Known rows, with every way that one mark hangs from another
q925[q931[q146 q400]]: [ 0.20  0.17  0.29 -0.17  0.00  0.23  0.06  0.11 -0.05 -0.09  0.15  0.08
  0.03 -0.09  0.04  0.04  0.13  0.03  0.03 -0.22 -0.21  0.13]
q105[q87 q688[q931]]: [ 0.14  0.17 -0.12  0.05  0.14  0.20  0.02  0.07  0.05 -0.02 -0.07  0.00
  0.00  0.23 -0.08 -0.38  0.02  0.09  0.21  0.13 -0.01  0.00]
q163[q925[q931[q146 q688[q105]]]]: [ 0.44  0.03  0.35 -0.24  0.00  0.41  0.20  0.10  0.02 -0.34  0.11  0.07
  0.11 -0.03  0.12  0.02  0.21  0.04  0.12 -0.23 -0.10  0.11]
q925[q931[q146 q688]]: [ 0.32  0.12  0.08 -0.20 -0.06  0.29  0.20  0.15  0.03 -0.22  0.10  0.05
  0.05  0.07  0.05 -0.11  0.09 -0.04  0.10 -0.21 -0.10  0.12]
q925[q931[q688]]: [ 0.20  0.01  0.06 -0.18 -0.05  0.28  0.18  0.15  0.18 -0.18 -0.02 -0.03
 -0.01  0.15  0.08 -0.05  0.09 -0.11  0.12 -0.06 -0.09  0.03]
q163[q925[q931[q400 q688]]]: [ 0.37  0.02  0.35 -0.29 -0.04  0.45  0.10  0.17  0.16 -0.23  0.06 -0.06
 -0.04 -0.05  0.09 -0.02  0.22 -0.02  0.17 -0.18 -0.21  0.04]
q163[q925[q931[q146 q400 q688]]]: [ 0.50  0.14  0.37 -0.32 -0.07  0.46  0.12  0.18  0.01 -0.26  0.17  0.02
  0.02 -0.11  0.08 -0.08  0.23  0.06  0.13 -0.33 -0.22  0.11]
q925[q931]: [ 0.07 -0.03  0.13 -0.08 -0.01  0.16  0.07  0.09  0.17 -0.09 -0.01  0.04
  0.00  0.08  0.14  0.03  0.07 -0.10  0.10  0.00 -0.09  0.08]
q105[q87]: [ 0.06  0.09  0.02  0.01  0.16  0.20  0.03  0.08  0.23 -0.02 -0.06 -0.02
  0.02  0.18  0.04 -0.32 -0.07  0.01  0.14  0.10 -0.05  0.01]
q688[q105[q87[q163]]]: [ 0.16 -0.01  0.23  0.07  0.27  0.13  0.06  0.01  0.45  0.00  0.01 -0.07
  0.06  0.16  0.07 -0.32  0.03  0.15  0.17  0.12 -0.01  0.04]
q931[q146 q688]: [ 0.28  0.08 -0.05 -0.14  0.01  0.15  0.13  0.14 -0.04 -0.17  0.03  0.07
  0.06  0.14 -0.05 -0.23  0.05  0.10  0.10 -0.22 -0.05  0.06]
q931[q146 q400 q688]: [ 0.29  0.18  0.08 -0.21  0.02  0.19  0.11  0.14 -0.12 -0.12  0.07  0.04
  0.02  0.04 -0.13 -0.17  0.12  0.16  0.08 -0.28 -0.16  0.04]
q925[q931[q146 q400 q688[q105]]]: [ 0.28  0.19  0.35 -0.26  0.03  0.32  0.21  0.08 -0.09 -0.19  0.12  0.03
  0.06 -0.05 -0.05  0.10  0.21  0.08  0.01 -0.23 -0.22  0.09]
q87[q105 q632]: [ 0.17  0.03 -0.05 -0.06  0.08  0.36 -0.01  0.03  0.23 -0.02 -0.08 -0.01
  0.09  0.35  0.16 -0.15  0.14  0.02  0.22  0.10 -0.13  0.08]
q87[q931[q688]]: [ 0.11 -0.04  0.13 -0.09 -0.01  0.16  0.08  0.12  0.06 -0.16  0.04  0.07
 -0.02  0.13  0.01 -0.15  0.12  0.03  0.15  0.09  0.04 -0.06]
q688[q105[q87] q931[q146 q400]]: [ 0.26  0.40  0.27  0.06  0.22  0.15  0.06  0.02 -0.05 -0.01  0.10  0.02
  0.07 -0.01 -0.22 -0.35  0.15  0.24  0.10 -0.19 -0.18 -0.06]
q105[q688]: [ 0.00 -0.11 -0.10 -0.11  0.06  0.13 -0.01  0.07 -0.07 -0.07 -0.11  0.11
  0.01  0.19  0.02  0.00  0.03  0.08  0.11  0.14  0.00  0.15]
q163[q925[q931[q400]]]: [ 0.25 -0.02  0.41 -0.19 -0.02  0.35 -0.01  0.13  0.15 -0.14  0.05  0.01
 -0.03 -0.11  0.14  0.07  0.21 -0.01  0.13 -0.12 -0.21  0.07]
q87[q632 q931]: [-0.02 -0.03  0.25 -0.07 -0.01  0.23  0.01  0.04  0.05 -0.05  0.06  0.12
  0.01  0.22  0.10 -0.06  0.15 -0.03  0.15  0.27  0.04  0.02]
q931[q146 q400 q688[q105[q87]]]: [ 0.29  0.31  0.24 -0.17  0.21  0.34  0.16  0.06 -0.05 -0.11  0.07 -0.02
  0.08  0.05 -0.15 -0.29  0.08  0.18  0.07 -0.13 -0.18  0.02]
q163[q925[q931[q688[q105]]]]: [ 0.32 -0.08  0.33 -0.22  0.02  0.40  0.19  0.09  0.18 -0.31 -0.01 -0.02
  0.05  0.04  0.14  0.09  0.22 -0.03  0.14 -0.07 -0.09  0.04]
q925[q931[q146 q688[q105]]]: [ 0.27  0.10  0.20 -0.19  0.02  0.27  0.24  0.08 -0.02 -0.25  0.08  0.06
  0.10  0.06  0.02  0.05  0.14  0.01  0.04 -0.16 -0.10  0.10]
q105[q87[q632 q931]]: [ 0.03  0.12  0.26 -0.03  0.09  0.39  0.02  0.04  0.16 -0.02  0.09  0.04
  0.02  0.26  0.11 -0.33  0.05 -0.06  0.18  0.39  0.02  0.00]

Rows
[ 0.22  0.10  0.14 -0.14  0.09  0.33 -0.11  0.04 -0.14 -0.10  0.14  0.19
  0.07 -0.05  0.07 -0.06  0.19  0.24  0.14  0.06 -0.14  0.13] -> q87[q105[q688] q931[q146 q400]]
[ 0.31 -0.04  0.04 -0.01  0.10  0.32 -0.03  0.04  0.51  0.02  0.01 -0.06
  0.08  0.34  0.23 -0.27  0.18  0.09  0.30  0.09 -0.07  0.12] -> q87[q105 q163 q632]
[ 0.34 -0.09  0.14 -0.07  0.17  0.38 -0.04  0.09  0.38 -0.11  0.03 -0.02
  0.01  0.14  0.19 -0.40  0.03  0.14  0.29  0.18  0.03  0.17] -> q105[q87[q163[q925]] q688]
[ 0.28 -0.14 -0.12 -0.03  0.14  0.23 -0.07  0.05  0.36 -0.04 -0.04  0.01
  0.06  0.22  0.20 -0.21  0.11  0.19  0.27  0.12 -0.03  0.18] -> q87[q105[q688] q163]
[ 0.22  0.14 -0.12 -0.01  0.03  0.05  0.02  0.09 -0.23 -0.09  0.02  0.17
  0.05  0.14 -0.11 -0.19  0.12  0.18  0.14 -0.14  0.00  0.08] -> q105[q688[q931[q146]]]
[ 0.08  0.02  0.39 -0.16  0.09  0.18  0.09  0.05 -0.05 -0.13  0.05  0.05
  0.00  0.01 -0.10  0.03  0.25  0.16  0.08  0.06 -0.08 -0.09] -> q87[q931[q400 q688[q105]]]
[ 0.10  0.15  0.13 -0.07  0.12  0.30 -0.01  0.06 -0.11 -0.10  0.14  0.19
  0.05  0.07  0.06 -0.29 -0.03  0.10  0.12  0.24  0.05  0.14] -> q105[q87[q931[q146]] q688]
[ 0.47 -0.16  0.12  0.01  0.11  0.28 -0.10  0.10  0.57 -0.12  0.02 -0.03
  0.06  0.08  0.29 -0.30  0.18  0.16  0.35 -0.09 -0.08  0.07] -> q87[q105 q163[q925]]
[ 0.27  0.26  0.13  0.01  0.03  0.00  0.00  0.11 -0.13 -0.02  0.10  0.09
  0.01 -0.03 -0.19 -0.23  0.20  0.21  0.12 -0.34 -0.14 -0.04] -> q688[q931[q146 q400]]
[ 0.13  0.04  0.20 -0.18  0.12  0.18  0.13  0.06 -0.01 -0.11 -0.07 -0.03
  0.02  0.09 -0.14  0.03  0.18  0.17  0.06 -0.08 -0.15 -0.03] -> q931[q400 q688[q105]]
[ 0.32  0.00  0.47 -0.29  0.04  0.44  0.15  0.10  0.11 -0.25  0.04 -0.05
  0.01 -0.06  0.06  0.12  0.28  0.03  0.12 -0.14 -0.21  0.02] -> q163[q925[q931[q400 q688[q105]]]]
[ 0.27  0.23  0.08 -0.10  0.19  0.30  0.20  0.06  0.02 -0.16  0.02  0.01
  0.11  0.16 -0.08 -0.34  0.01  0.13  0.09 -0.08 -0.07  0.04] -> q931[q146 q688[q105[q87]]]
[ 0.16  0.24  0.33 -0.19  0.07  0.53  0.09  0.08  0.10 -0.05  0.13 -0.06
 -0.04  0.23 -0.03 -0.37  0.14  0.02  0.19  0.26 -0.09 -0.05] -> q105[q87[q632 q931[q400 q688]]]
[ 0.48  0.06  0.22 -0.25 -0.08  0.41  0.16  0.17  0.08 -0.32  0.12  0.05
  0.05 -0.01  0.15 -0.13  0.15 -0.03  0.16 -0.27 -0.11  0.12] -> q163[q925[q931[q146 q688]]]
[ 0.25  0.15  0.22 -0.20  0.10  0.17  0.15  0.06 -0.16 -0.15  0.05  0.06
  0.07  0.02 -0.16 -0.04  0.17  0.23  0.03 -0.25 -0.17  0.04] -> q931[q146 q400 q688[q105]]
[ 0.50  0.10 -0.15  0.07  0.11  0.16 -0.05  0.07  0.21 -0.06  0.10  0.06
  0.10  0.15  0.06 -0.38  0.20  0.28  0.31 -0.15 -0.03  0.13] -> q87[q105[q688[q931[q146]]] q163]
[ 0.24  0.23  0.03 -0.07  0.04  0.09 -0.01  0.09 -0.29 -0.04  0.07  0.13
  0.02  0.02 -0.19 -0.15  0.19  0.24  0.11 -0.19 -0.12  0.07] -> q105[q688[q931[q146 q400]]]
[ 0.11  0.03  0.47  0.02  0.20  0.34  0.05 -0.03  0.39  0.00  0.16 -0.01
  0.06  0.24  0.14 -0.30  0.15  0.08  0.22  0.41  0.07  0.02] -> q688[q105[q87[q163 q632 q931]]]
[ 0.25 -0.02  0.01 -0.07  0.05  0.29  0.02  0.09  0.23 -0.17  0.01  0.04
  0.03  0.17  0.12 -0.25  0.15  0.06  0.25  0.08 -0.05 -0.07] -> q87[q105 q931[q688]]
[ 0.25 -0.04  0.29  0.03  0.03  0.02 -0.02  0.09  0.19 -0.08  0.24  0.16
  0.04 -0.02  0.10 -0.25  0.14  0.17  0.17 -0.02  0.08  0.10] -> q87[q163 q931[q146]]
[ 0.15  0.00  0.28  0.08  0.16  0.16 -0.03  0.08  0.45 -0.01  0.16  0.00
 -0.01  0.09  0.15 -0.46  0.03  0.08  0.24  0.25  0.06  0.00] -> q105[q87[q163 q931]]
